Known rows, with every step that occurs
mato, dobo, favokiv, sideka: [ 21.9 -15.2   9.3  11.8 -16.1  33.8  -5.4 -12.4   0.8   5.5  17.9 -11.9
 -21.3  18.4  11.5 -38.3   5.6   4.4  34.1]
mato, sideka, zanu: [  7.2  23.7   1.7 -15.6   7.3  -7.3  17.3  21.1  24.2   2.6  19.7 -11.1
   5.2 -26.3 -16.1  -7.9  19.8   0.1   4.8]
nises, mato, dobo, favokiv, sideka: [ 13.2 -31.9   2.0   8.4 -14.6  42.2   3.8  -8.9 -18.1 -11.1  10.4   2.2
  -8.0  40.8  20.5 -26.0  -7.3   6.4  27.7]
sideka, mato, dobo, favokiv, nises: [-27.4 -29.3  11.5  -5.2 -24.3  25.9  -7.6  -3.4  -4.5 -18.4 -23.7 -13.7
 -18.1   0.3  35.4   5.7  17.3 -17.4  13.2]
sideka, mato, nises, favokiv, dobo: [-26.5  -2.6  18.6  36.1  -5.1   0.9 -14.9  -4.7 -15.7  -1.4   6.7   5.7
 -37.2  -4.0 -12.1  27.3 -11.8 -13.2  15.6]
mato, sideka: [ -5.6   5.4 -17.7 -21.6 -21.8   1.1  -2.7  -3.8  31.0  15.4   7.8  -3.4
 -10.2 -10.7 -14.9  10.9   0.2  -2.4  10.1]
zanu, nises, favokiv: [-21.3  28.4   0.5   4.2  -2.6 -41.0 -41.8 -29.7  12.1  38.6  17.3   6.5
  -2.6 -12.2 -38.8   9.8 -10.7  16.7   6.5]
favokiv, nises, mato, dobo: [-26.8  -7.5   1.3  -9.3  -2.1  23.0   7.2  -4.7 -10.7 -15.2 -16.7   1.1
  -5.9  19.0  12.4  43.2 -10.4 -21.4  -3.3]
nises, mato: [-11.1  21.1 -11.2  -8.7 -16.8   7.2  -5.0 -30.8  -2.5   0.3 -26.6  36.6
  12.6  15.6 -14.9  32.0   0.3  12.9 -15.7]
sideka, zanu, nises: [  5.6  45.9  -0.1 -10.7  32.4 -26.4   0.7   5.6  28.1  28.8  11.1 -20.2
  26.7 -29.5 -15.6  -2.9   8.6  14.6 -16.2]
dobo, favokiv, nises, mato, sideka, zanu: [-18.2 -21.2  -1.6  -6.0   9.5   2.8  15.8  29.0   1.9 -38.2   5.6 -13.6
   5.2 -12.3  28.3  -1.5  21.7   4.0  17.7]
sideka, zanu: [ 13.9  58.5  17.2  -0.3  10.2 -13.1   2.7  -7.4  16.7   9.3  -3.7   6.0
   7.5 -29.3 -28.1  -3.6  36.1  12.3 -11.4]
favokiv, sideka: [ 19.7  11.4 -23.1  13.0  -1.7  -1.7  -8.5 -14.5  35.6  15.9   1.1  -6.1
   5.3  -0.8 -20.4 -11.8   3.3  14.4  10.1]
mato, nises, favokiv, sideka, zanu: [ 26.4   6.8   7.0  40.7  27.6 -37.5  -6.1  19.7  -3.2  -5.8  22.8  -6.2
  -4.3 -31.9 -26.1 -25.2   9.5  15.3   9.9]
zanu, nises: [ -6.2  34.6 -16.6 -14.7   7.5 -19.9 -18.3 -19.3  34.0  42.2  -0.7 -10.0
  13.4 -15.6 -16.1  15.8  -6.4  12.5 -12.5]
zanu, nises, mato, dobo, favokiv: [-12.2 -11.6  15.1 -16.8 -15.2  34.3  -3.5 -18.5 -28.0   8.0   4.1   6.2
  -5.8  32.7  25.8   0.2 -11.3   3.5   9.9]
sideka, zanu, nises, mato: [ -6.8  22.3 -10.5 -12.6  28.1 -12.6  13.1   5.8   1.7   5.9  -0.8   3.5
  41.9   3.2  -2.4  17.2  -8.1  16.8 -24.3]
sideka, mato, dobo, favokiv: [ -6.0 -15.8  26.3 -16.6 -46.1  43.7  -2.0 -17.8 -24.1  -0.2 -10.2  13.6
 -16.1  21.6  19.1 -15.0   9.2  -8.6   7.7]
dobo, favokiv: [ -0.3  29.7  16.4   1.2 -34.9   8.3 -32.0 -44.8   6.4  13.7 -16.0  19.5
 -23.7 -10.5  -6.0 -11.6  36.8  22.7  13.3]
sideka, mato, nises, zanu: [ 12.9   9.7   4.9   1.1  17.2 -32.9   8.8  11.8 -26.0 -16.1 -42.0  23.5
 -11.4 -22.1   8.5  24.2   0.8 -24.4 -56.2]
favokiv, nises, mato, sideka: [-34.5 -30.4 -35.3 -16.9  -5.1   1.7   6.7  13.3  20.7 -20.8  -9.5  -8.4
   4.0   2.6  13.9  41.1 -11.3  -9.2   7.5]

Rows
[ -7.6  19.2   9.5  26.2 -14.0 -38.4 -42.8 -25.1 -15.0  14.3  -6.1  26.0
 -36.9 -29.9 -36.7  18.9   3.9  10.0   0.7] -> mato, nises, favokiv
[ -8.9  10.5  10.3 -17.2 -17.0  35.0   9.9 -17.8 -22.8   1.7  -7.8  23.7
  -4.6  34.6  -4.2  29.1 -15.8 -12.9  -8.5] -> nises, mato, dobo
[ 22.2   7.3  -5.3   8.9  34.3 -14.5   1.1  14.8  25.2  16.2  28.0 -36.1
  24.3 -15.3   8.4 -44.4  10.1  26.7  12.4] -> dobo, favokiv, sideka, zanu, nises
[ 18.0 -51.6 -19.8  16.2 -16.0   5.8  -3.1  12.8 -11.1 -12.9 -24.3   0.5
  -4.3  -8.2  27.2 -17.1  -0.7   6.3  -4.1] -> dobo, favokiv, sideka, mato, nises
[ -8.5  44.3   6.1   8.6  33.1 -42.6  -9.0  -6.8  15.4 -14.6 -32.3  -1.1
 -19.8 -32.6  -1.0  29.6  23.9 -19.8 -26.9] -> favokiv, nises, zanu
[ -6.9 -45.5  -6.7  -5.5  -2.7   9.4   6.9  15.2  -9.6  13.8  30.1 -16.3
  15.9  33.2   1.4 -12.6 -46.5 -17.3   9.3] -> zanu, nises, favokiv, sideka, mato, dobo
[  9.4 -36.8 -16.5   2.2 -30.0  20.3  -0.8  -5.7   7.1  -8.8 -13.4   3.8
  14.6  16.8  16.2 -33.1   5.5  12.9  10.2] -> dobo, favokiv, sideka, mato
[ 11.0 -14.2  -3.8  -8.3  36.5  18.9  35.5  30.2 -10.6   0.5  30.1 -21.8
  32.2  31.6  13.5  -4.0 -33.9  -6.1  -3.7] -> favokiv, sideka, zanu, nises, mato, dobo
[  1.1  16.0  34.2  -6.0 -34.1  34.2 -15.4 -32.5 -14.2  12.4   0.3   9.2
 -36.9   9.1   4.9 -13.7  21.0  -0.3  20.0] -> mato, dobo, favokiv
[ -3.8 -29.5 -17.6  11.8 -21.9  -9.7  -9.1  -6.3   3.8  -2.6   2.3  11.8
  16.8  16.3 -20.0 -14.9 -14.6   5.5   8.6] -> nises, favokiv, sideka, mato
[ -1.5 -36.9   4.2   2.0 -21.1  19.8   6.8   4.7 -16.2  -0.4  17.9   2.1
   0.4  34.9  -7.7 -13.7 -28.4 -18.0  13.8] -> nises, favokiv, sideka, mato, dobo
[ 24.3 -12.9  20.6  11.1  12.5  30.9  25.1  16.8 -22.7 -23.7  21.6  -5.3
   8.1  22.0  18.3 -38.7  11.5   9.4  19.4] -> nises, mato, dobo, favokiv, sideka, zanu
[ 34.1   4.5  26.1  14.3  12.4  22.5  15.7  13.8  -3.4  -6.1  28.6 -19.8
  -5.3   0.1   7.2 -51.7  24.1   8.3  25.7] -> mato, dobo, favokiv, sideka, zanu
[-18.2  -9.8 -14.3 -10.7  21.6  -7.2  26.1  36.8  14.0 -31.1   4.3 -15.8
  18.2 -14.8  10.3  19.5   9.0  -5.2   2.8] -> favokiv, nises, mato, sideka, zanu
[-17.5  12.4 -24.7 -17.7   5.4  -6.0  -3.9 -17.0   7.2  17.9 -12.4  12.0
  31.1  15.4  -2.3  32.5 -22.6  13.2 -20.8] -> zanu, nises, mato
[ -9.2 -37.4 -28.6   4.4  -4.2 -21.0  -8.7   5.4  11.2  11.9  14.1  -7.3
  31.7  15.2  -9.6 -14.9 -32.1   7.6   4.5] -> zanu, nises, favokiv, sideka, mato
[ -1.5   5.4  -5.5 -18.3   8.4   3.0  29.5  24.2   3.3 -16.0  12.8   5.1
  20.6  -1.7  -4.0   7.0   4.1   2.5  -2.5] -> nises, mato, sideka, zanu
[ 28.5 -14.7  -9.9  13.9  29.9 -30.0  16.4  27.3 -18.2 -23.2 -29.6   6.8
  -4.6 -13.0  14.8   3.6 -10.9 -22.4 -44.3] -> favokiv, sideka, mato, nises, zanu
[ 20.7  42.6  13.0  12.8  28.9 -41.6  -6.2  -3.0 -16.3  -3.7 -30.7  19.7
 -33.5 -36.1  -7.0  23.4  10.8 -16.3 -44.5] -> mato, nises, zanu
[ -5.9  21.9  35.6   6.8  20.6 -11.0  -5.9  -5.5 -14.6 -24.1 -17.9  -7.5
 -44.5 -13.9  26.2   6.0  25.8 -27.4  -5.0] -> mato, dobo, favokiv, nises, zanu
[  1.9 -13.8 -15.3  -2.0 -17.3  -5.9  -3.1   3.1  -7.3   0.2 -40.5  16.4
  -1.0 -20.0   2.6  24.8  -2.2  -5.2 -33.2] -> sideka, mato, nises
[  9.5 -32.9  -7.2 -12.3 -16.6  37.0  22.7  11.5  -1.2   1.0   3.3  -7.4
  11.5  32.1   6.5  -8.7 -23.0 -22.0   0.2] -> favokiv, sideka, mato, dobo
[-15.7  11.9   3.8  -3.5  17.0 -43.2 -12.1  14.0  12.2  20.6  47.8 -17.2
   6.6 -21.1 -27.6  -9.3 -10.9   9.2  17.5] -> mato, sideka, zanu, nises, favokiv
